Every row comes from one small tree of marks. Brackets hold a mark, then the marks that hang from it, in the order of their numbers. Every link used is in the known rows. Which tree was each row made from?
Known rows:
(j769 (j111 j176) j230): [  0 -14   2 -14   2 -14   9 -11   6  12   9   9   1   4  12   4  18   5
  18  -6 -15   6   7   3  32   0   6   9  -7  21  -3]
(j176 (j111 j769 j956) (j246 j758)): [ -4 -27  -7  -9   9  -9  -2   5  17  29  17  24 -17   4  10  12  14  13
   6  -8  12  -2   2  14  23 -13  -7   2 -21  29   4]
(j758 (j246 (j176 j111) j860) j933): [ -2  10   7 -16  16  -7  -5  31  30  21   1  -4  -6  -3  16 -11   5   8
 -11 -15  27   8  -2 -16 -18 -23 -34 -16 -16   9   0]
(j933 (j758 (j246 j176 (j860 j111)))): [ -4   1   3 -10   8   0   0  32  23   6   2  -5  -2   5  19  -5   6  10
  -3  -8  20   5  -5 -15 -14 -16 -29 -17 -11   6   1]
(j537 (j111 j176 j769 j956) j230): [  2 -33   1 -23  22 -17  29  -6  14  -8  10  30  -4  11  -5  -1  15   9
  38  -5  -6  -4  -7  34  49  -3  -9  20  -6  31  15]
(j176 (j111 (j769 j230) j956) (j246 j758)): [ -3 -29  -5  -9  10 -14  -1   2  15  34  16  24 -19   3  11  10  16  15
  10  -9  10  -2   4  15  30 -14  -3   2 -21  34   1]
(j960 j111): [-11  -1  -4  -6  -5   4   2 -11  -2  14   9 -10   1  10  14  10   4  10
 -11   2  -4 -11  11  -3   5   2   1  14 -11   7  -4]
(j960 (j111 j769 j956)): [-12 -19 -10 -16   1  -3  16 -15   6  10  25   4  -1  17  14  12  14  18
   5   3  -1 -14   4  16  27   1   6  32 -15  24  -5]
(j176 j111 (j246 j758 j860)): [ -7  -6   0  -6   8   0 -18  15   3  34   4   6 -13  -8   7  15  10   3
  -9 -11   8  -1   7  -7  -4  -8 -12 -14 -15  11   1]
(j956 (j111 (j176 (j246 j860)) j769)): [ -7 -25  -6 -19   7   2   1   0   4  20  15  16  -7   7   5  15   6   5
  12   0   1   5   3   2  20   1   5  21 -15  21   8]
(j597 j860): [-14   5 -10  -7   4  -1  -5   5   3 -20   1  -3   0 -11  -2  13  -7  11
  -4   3   6   6   2  -4  -5 -12   5  -3  -6   3  -4]
(j230 (j769 (j111 (j176 (j246 j860)) j956))): [ -2 -18  -5 -21   3  -4  12   0  16   0  10  18  -6  10  16   8  22   5
  14 -11 -18   5  -1  22  37  -1   6  15 -14  17   4]
(j933 j758): [  3  -3  -1  -5  -4  -2  10  12  14   0  -2   0  -1   3  10  -1   1   6
  -5  -5  13   8  -8  -6 -14 -11 -13 -11  -3   5   1]
(j933 (j758 j246)): [  1   2   5 -10   1  -2   5  27  21   4  -5   2  -8   3  16  -2   3  13
  -3  -9  20  12  -7 -11 -15 -17 -19 -14  -6   3  -1]
(j860 j246): [  5  -1   0  -7  -6   5  -8 -12  -1   0 -11  -2  -3  -2   2  10   5   0
  -3  10 -10  -6  -4   5   3  -3   1  -8  -3   2   0]
(j933 (j758 (j246 j176 (j860 (j111 j956))))): [ -5  -3   1 -13  10  -2   5  31  26   5   7  -1  -2   7  19  -4   9  11
   2  -8  22   4  -6 -11  -8 -16 -30 -12 -11   9   1]
(j933 (j758 (j246 j176 j860))): [ -1   1   7 -11   6  -4   5  31  24   6   4  -1  -4   2  16  -6   7  12
  -4  -9  22  10  -8 -13 -15 -18 -27 -13  -9   6  -1]
(j176 j111 (j246 j860)): [ -9 -11   0  -6   8   5 -24  15  -1  34   1   9 -12  -8   5  19   8   1
  -6  -5   5  -2  11  -4   0  -3  -2 -10 -11  10   1]
(j758 (j246 j176 (j860 j111)) j933): [ -7  13   4 -16  16  -1  -8  36  26   9  -1 -11  -2   1  18 -13   5   5
  -6 -10  23   3   1 -16 -15 -23 -36 -21 -12   4   2]
(j176 (j111 j769 j956) (j246 j860)): [-10 -29  -5 -15  13  -3 -11  12   7  30  17  24 -15  -1   5  21  19   9
  11  -4   8  -5   5  15  22  -4   4   7 -15  26   1]
(j176 j246): [ -6  -5   3  -3  -3   5 -15  12  -1  11   0   8 -11  -3   1   8   5   3
   3   3   2   3   8   3   6  -8   1 -10  -2   3   4]
(j537 j111): [ -8  -7   0   1   8 -10   8  -4   2  -3  -8   3  -1   3  -3  -4   3  -3
   9  -8 -17   3  -2   6  11   0  -8  -4  -1   3   4]
(j537 (j111 (j176 j246) j956) (j230 j769)): [  2 -29   3 -24  17 -11  21   1  17  -3   0  31 -11  11   4   1  15   7
  32 -10 -13   1  -1  36  53  -8 -11  10  -9  26  19]
(j26 (j597 (j860 (j111 j176)))): [-16   6  -7 -16   1   5  -6   8  -1 -14  -1  -6   6   3   5  17  -6  13
 -15   8   7   1   8  -4  13   0  13  -7  -5  -5   5]
(j860 (j111 j176)): [ -3  -5  -8  -7   7  14  -9  11   3  -5   3   1   5  10  14  11  -3  -8
   9   4   0 -14  11  -1  11   6  -5  -3  -3   2  13]
(j230 (j769 (j111 j956))): [ -3 -15  -9  -9   1  -9  15 -12  13  -2   3   8  -2  11  16  -2  18   7
   7 -12 -22   5  -4  20  33  -2   5  13 -15  14  -1]
(j246 (j176 (j111 j769 j956)) j758 j860): [ -2 -13  -5  -7  19 -17  13   3  22  17  31   3   5   4   7  -9  15   6
  -2 -12  13  -7  -8   0   8  -9 -29   8 -24  25  -2]
(j246 j176 (j758 j933) j860): [  1  10   1  -9  10 -12  12  13  22   4  17 -14   7  -1   5 -20   7   1
 -13 -13  17   3 -10 -11 -17 -20 -40 -11 -15  10   0]
(j26 (j597 (j860 j111 (j246 j176)))): [-16   6  -8 -12  -1   3 -12  -1   0 -11  -7 -14   8   2   6  13  -3  14
 -21  14   2  -2   5  -4  14  -5   8 -14 -10  -3   3]
(j597 (j860 (j246 j176 j758))): [ -8   6 -10 -10   2  -4  -5  -5  13 -18   2  -8   1 -10   2   9  -2  13
 -10   7   4   2  -3  -4  -3 -21  -9 -11 -16   9  -2]
(j960 (j111 (j176 j246) j769 j956)): [ -9 -25  -6 -30   0   3  14  -4  13  11  33  21  -7  19  17  23  16  17
  15   5   4 -12  10  20  37   0   9  34 -15  29   4]
(j230 (j769 (j111 j176 j956))): [  2 -17  -7 -17   2  -6  18  -8  19  -4   8  16  -3  13  18   3  18   5
  12 -11 -19   5  -3  22  37   0   5  18 -14  17   4]
(j956 (j111 (j176 (j246 j758 j860)))): [ -5 -12  -5 -16   5   5  -1   2   4  22  10   9  -6   3   7  14   2   0
   3  -4   3   6   6  -9   7   0  -6  12 -13  12   9]
(j769 j230): [  2  -5   5   1   1 -10   0  -4  -3  10   0   0  -3  -2   2  -4   4   4
   9  -1  -2   1   5   3  13  -3   6  -1   0  10  -7]
(j956 (j111 (j769 j230))): [ -7 -23  -8  -2   6 -10   4 -17  -2  23   5   1  -3   6   4  -1   3  10
   7  -2  -5   5   1   1  19   0   7  17 -16  21  -2]

Write each row's tree:
[  8 -11  -8  -6  11 -23  20  -3  39  16  22   3   2  10  15 -21   5   9
 -10 -14  22   0  -9   1   5 -24 -37  -2 -27  29   5]
(j246 (j176 (j111 j769 j956)) (j758 j933))
[  1 -29  -8  -5  13 -15   6 -10  12  24  14  18  -6   6   8   7  10  10
  11  -6   5  -6   1  15  27   0   6  15 -15  29  -3]
(j176 (j111 (j769 j230) j956))
[  1 -18   1 -33   8   7   8  18  15   0  28  34 -10   5   3  25  15  -1
  28   2  11  -3   4  17  26   0   1  19   1  17  11]
(j111 (j176 (j246 j860)) j956)
[ -1  -7   5 -11   9  -7   5  28  27  13   6   3  -5   4  18  -5   8  15
  -4 -11  23   8  -9 -10 -11 -17 -25 -10 -15  14  -2]
(j933 (j758 (j246 (j176 (j111 j769)) j860)))
[ -8  -2 -12 -10   5  -7  -5  -7  15 -12   4  -4  -1  -8   4  11  -1  16
 -10   5   5   0  -4  -1   2 -21  -6  -9 -22  16  -2]
(j597 (j860 (j246 (j176 (j111 j769)) j758)))
[-20   3  -9 -11   2   1  -6   5  -4 -13  -2  -9   6   3   3  12  -3  17
 -16   8   5   1   5  -1  15  -2  16  -7  -7  -2   1]
(j26 (j597 (j860 (j111 j769))))
[ -3 -16  -6 -22   4  -7  17  -9  16   0  20  18   3   9  10  12  20   2
  19  -5 -10   2   1   9  30   3  -1  21  -7  19   5]
(j769 (j111 j176 j956))
[ -2 -22  -8 -20   4  -3   7  -1  13  20  13  15  -9   9   9   8   3   8
   6  -4   7   9   1   1  15  -8  -3  14 -19  23  11]
(j956 (j111 (j176 (j246 (j758 j933))) j769))
[ -6 -23   0 -25   6 -13   9  -4  10  15  21  20  -5   4  11  13  29   7
  30  -5 -12   4   8  12  44  -2   6  16  -7  30  -2]
(j769 (j111 (j176 (j246 j860)) j956) j230)
[ -2   2   2  -8  -3  -1  -5  15  10  11   0   3 -13  -3   4   0   5   6
  -6  -5  11   8   2  -1  -5 -21 -15 -19  -7   6   5]
(j176 (j246 (j758 j933)))
[-19  -7 -15 -15  10   7 -12  14   6 -21   8   4  -1  -2   7  22  -4  11
   8   8   6  -4   9   3  12 -11   7  -4 -12  12   6]
(j597 (j860 (j111 (j176 j246) j769)))
[ -9 -15  -6 -19  16   5   1  13  -1  -2  18   7   3   6   4  14  15  -2
  23   2   0 -14   3  11  20   7   1  11  -3  15   1]
(j246 (j860 (j111 j176 (j769 j230) j956)))
[-11 -21  -7 -15   1  -8  16 -17   5  14  25   4  -3  16  15  10  16  20
  10   2  -2 -13   7  18  33  -1   9  31 -15  28  -8]
(j960 (j111 (j769 j230) j956))
[  4 -18   0 -15   8  -6  10  -6   9   4  -1  14  -5   5   9  -2  16  11
  14  -6  -8   1   0  23  38  -8  -3   9 -12  20   9]
(j537 (j230 (j769 (j111 (j176 j246) j956))))
[ -4  16   8 -22  11  -2  -2  35  18   8  -6  -4 -11  -6   9  -4   6   8
  -4 -13  22  11  -4 -12 -22 -20 -22 -15  -4   1  -3]
(j758 (j246 j860) j933)
[ -8 -17  -2  -8  11  -4 -12  13   5  32  10  12 -15  -4   6  13  14  10
  -3 -10   8  -1   2   3   7 -10  -6  -7 -20  21   0]
(j176 (j111 j769) (j246 j758 j860))
[ -2   5   2  -3  11  -9   9   8  12   3  21 -10   8  -1   2 -15   9   1
  -7  -8   9  -2  -7  -9  -6 -10 -31  -3 -14   8  -2]
(j246 j176 j758 j860)
[ -1 -21  -2 -21   5 -16  18 -13  13  10  19  18   0   7  12   8  24   6
  28  -6 -13   3   5  12  43   0   6  20  -7  29  -2]
(j769 (j111 j176 j956) j230)
[  1 -22   4 -27   6   4   3  18   8  -1  23  30 -11   5   1  17  13   7
  23   3   6   0  -1  19  26  -1  11  14  -6  21   9]
(j111 (j176 (j246 j860)) j769)
[ -6 -28  -4 -18   7  -3   1  -2   2  25  15  16  -9   6   6  12   7   8
  16  -1   0   6   5   4  26   0   9  20 -15  26   5]
(j956 (j111 (j176 (j246 j860)) (j769 j230)))
[ -1 -26  -6 -14   7  -6   9 -11   5  20  13  14  -4  10   7   7   3   7
  14  -1  -1   5   2   3  26   3   8  24 -15  25   4]
(j956 (j111 j176 (j769 j230)))
[ -6   5   3 -14   1   1  -7  22   5  11   4   0 -12  -7   1   4  10   3
  -4  -7  11   6   0  -3 -11 -19 -16 -18  -6   5   2]
(j176 (j246 (j758 j933) j860))
[ -7 -18  -4  -8   4 -20  13 -19   6  14  11   5   1   4   9   0  24   9
  20  -6 -16   4   4   9  37  -3   4  13  -8  25  -9]
(j769 (j111 j956) j230)
[  3 -14  -5   3  10 -10   2  -6  22  18  17   6   6   7  11  -8   2   2
  -3  -2   9  -6   3   0  14  -4 -17   7 -17  17   4]
(j246 (j176 (j111 j956)))
[ -1 -30  -5 -13   9 -17  20  -8  10   1  23  21  -6   9   1   0  18  15
  30   1   2  -3  -6  29  41  -4  11  24  -6  31  -6]
(j111 (j769 j230) j956)
[ -5  14   4 -25  14   5  -7  40  20   5  -5  -3  -8  -1  15   2   5   4
   0 -11  21   4   1 -13 -16 -17 -24 -17  -5   2   3]
(j758 (j246 (j860 (j111 j176))) j933)
[-10   6   6  -6  18   3 -13  29  12   8   5  -6  -1   2  14  -5   7   5
   3  -4  11  -4   5 -13   1  -8 -23  -9 -10   1   0]
(j758 (j246 j176 (j860 j111)))
[ -3 -25   5 -15  11 -15  15   3  11   1   8  24 -11   8   0   2  12   6
  28  -8 -12   5  -1  20  36  -6  -2   2  -8  23   8]
(j537 (j111 (j176 (j246 j758)) (j769 j230)))
[ -6 -15  -4 -26   5  -5  12   0  15   6  23  19  -3   6   9  16  25   3
  19  -7  -8   4   2   8  29  -3  -5  15 -10  21   5]
(j769 (j111 (j176 (j246 j758 j860)) j956))
[  0  -1 -10   2   3   6 -14  -8   9   1  -5 -17   7   9  17  -1   4  -3
  -8  10  -8 -20   3  -3   8  -9 -26 -22 -18   6   9]
(j860 j111 (j246 j176 j758))
[-11   1  -7  -6  13   1   1  12  -3  -1  10 -11   3   2   4   2  11   1
   2  -7   1 -10  -4  -2  -2  -2 -16  -6 -10   6  -1]
(j246 j758 (j860 (j111 j769)))
[-10   2  -9 -10   2  -1 -10  -5  10 -18   0  -6   2 -10   1  12  -3  11
  -8  11   1   1  -1  -2   0 -17  -2  -9 -13   8  -2]
(j597 (j860 (j246 j176)))
[ -8 -20   1  -1  11 -19  14  -8   2  -1  -2   9  -4   6  -3  -8   9   6
  21  -7 -18   3  -4  18  28  -2   1   2  -6  18   0]
(j537 (j111 (j769 j230)))
[  6 -13   1 -11   7  -7  10  -9   6   1  -5   7  -1   5   9  -7  12  10
   9  -7 -10   1  -1  18  30  -5  -3   7 -11  16   7]
(j537 (j230 (j769 (j111 j176))))
[-22  -8 -21 -11  12   1  -5   6   6 -24   9  -1   3   0   5  17  -1  12
   8   6   5  -6   4   6  13 -11   5   2 -12  14   0]
(j597 (j860 (j111 j769 j956)))
[ -8  16   3 -19  13   3  -9  38  16   7  -9  -9  -8  -2  14  -2   5   5
  -4 -11  20   4   0 -14 -19 -19 -25 -21  -6   0   0]
(j758 (j246 (j860 j111)) j933)
[  5 -38   1 -32   9  -8  17   7  19   3  34  45 -15  12   5  16  20  13
  43   4   9  -2   1  35  55  -5  14  27  -7  38   7]
(j111 (j176 j246) (j769 j230) j956)
[ -3 -16  -6  -7   7  -4  -7   7  15  32  10  18 -16   0  11  14  10   7
  -1  -9  12  -1   7   4  12 -12 -12  -4 -17  20   5]
(j176 (j111 j956) (j246 j758))
[-19 -12 -18 -20  12   5  -6  13  11 -23  15  11  -1   1   7  24   0  12
  15   8   8  -5   8   9  20 -12   6   3 -12  17   6]
(j597 (j860 (j111 (j176 j246) j769 j956)))
[ -9  -6  -6 -18  14  11  -3  16  -1  -3  14   3   5   4   5  17  10  -8
  16   1   1 -14   5   3   8   9  -5   6   0   5   5]
(j246 (j860 (j111 j176 j956)))
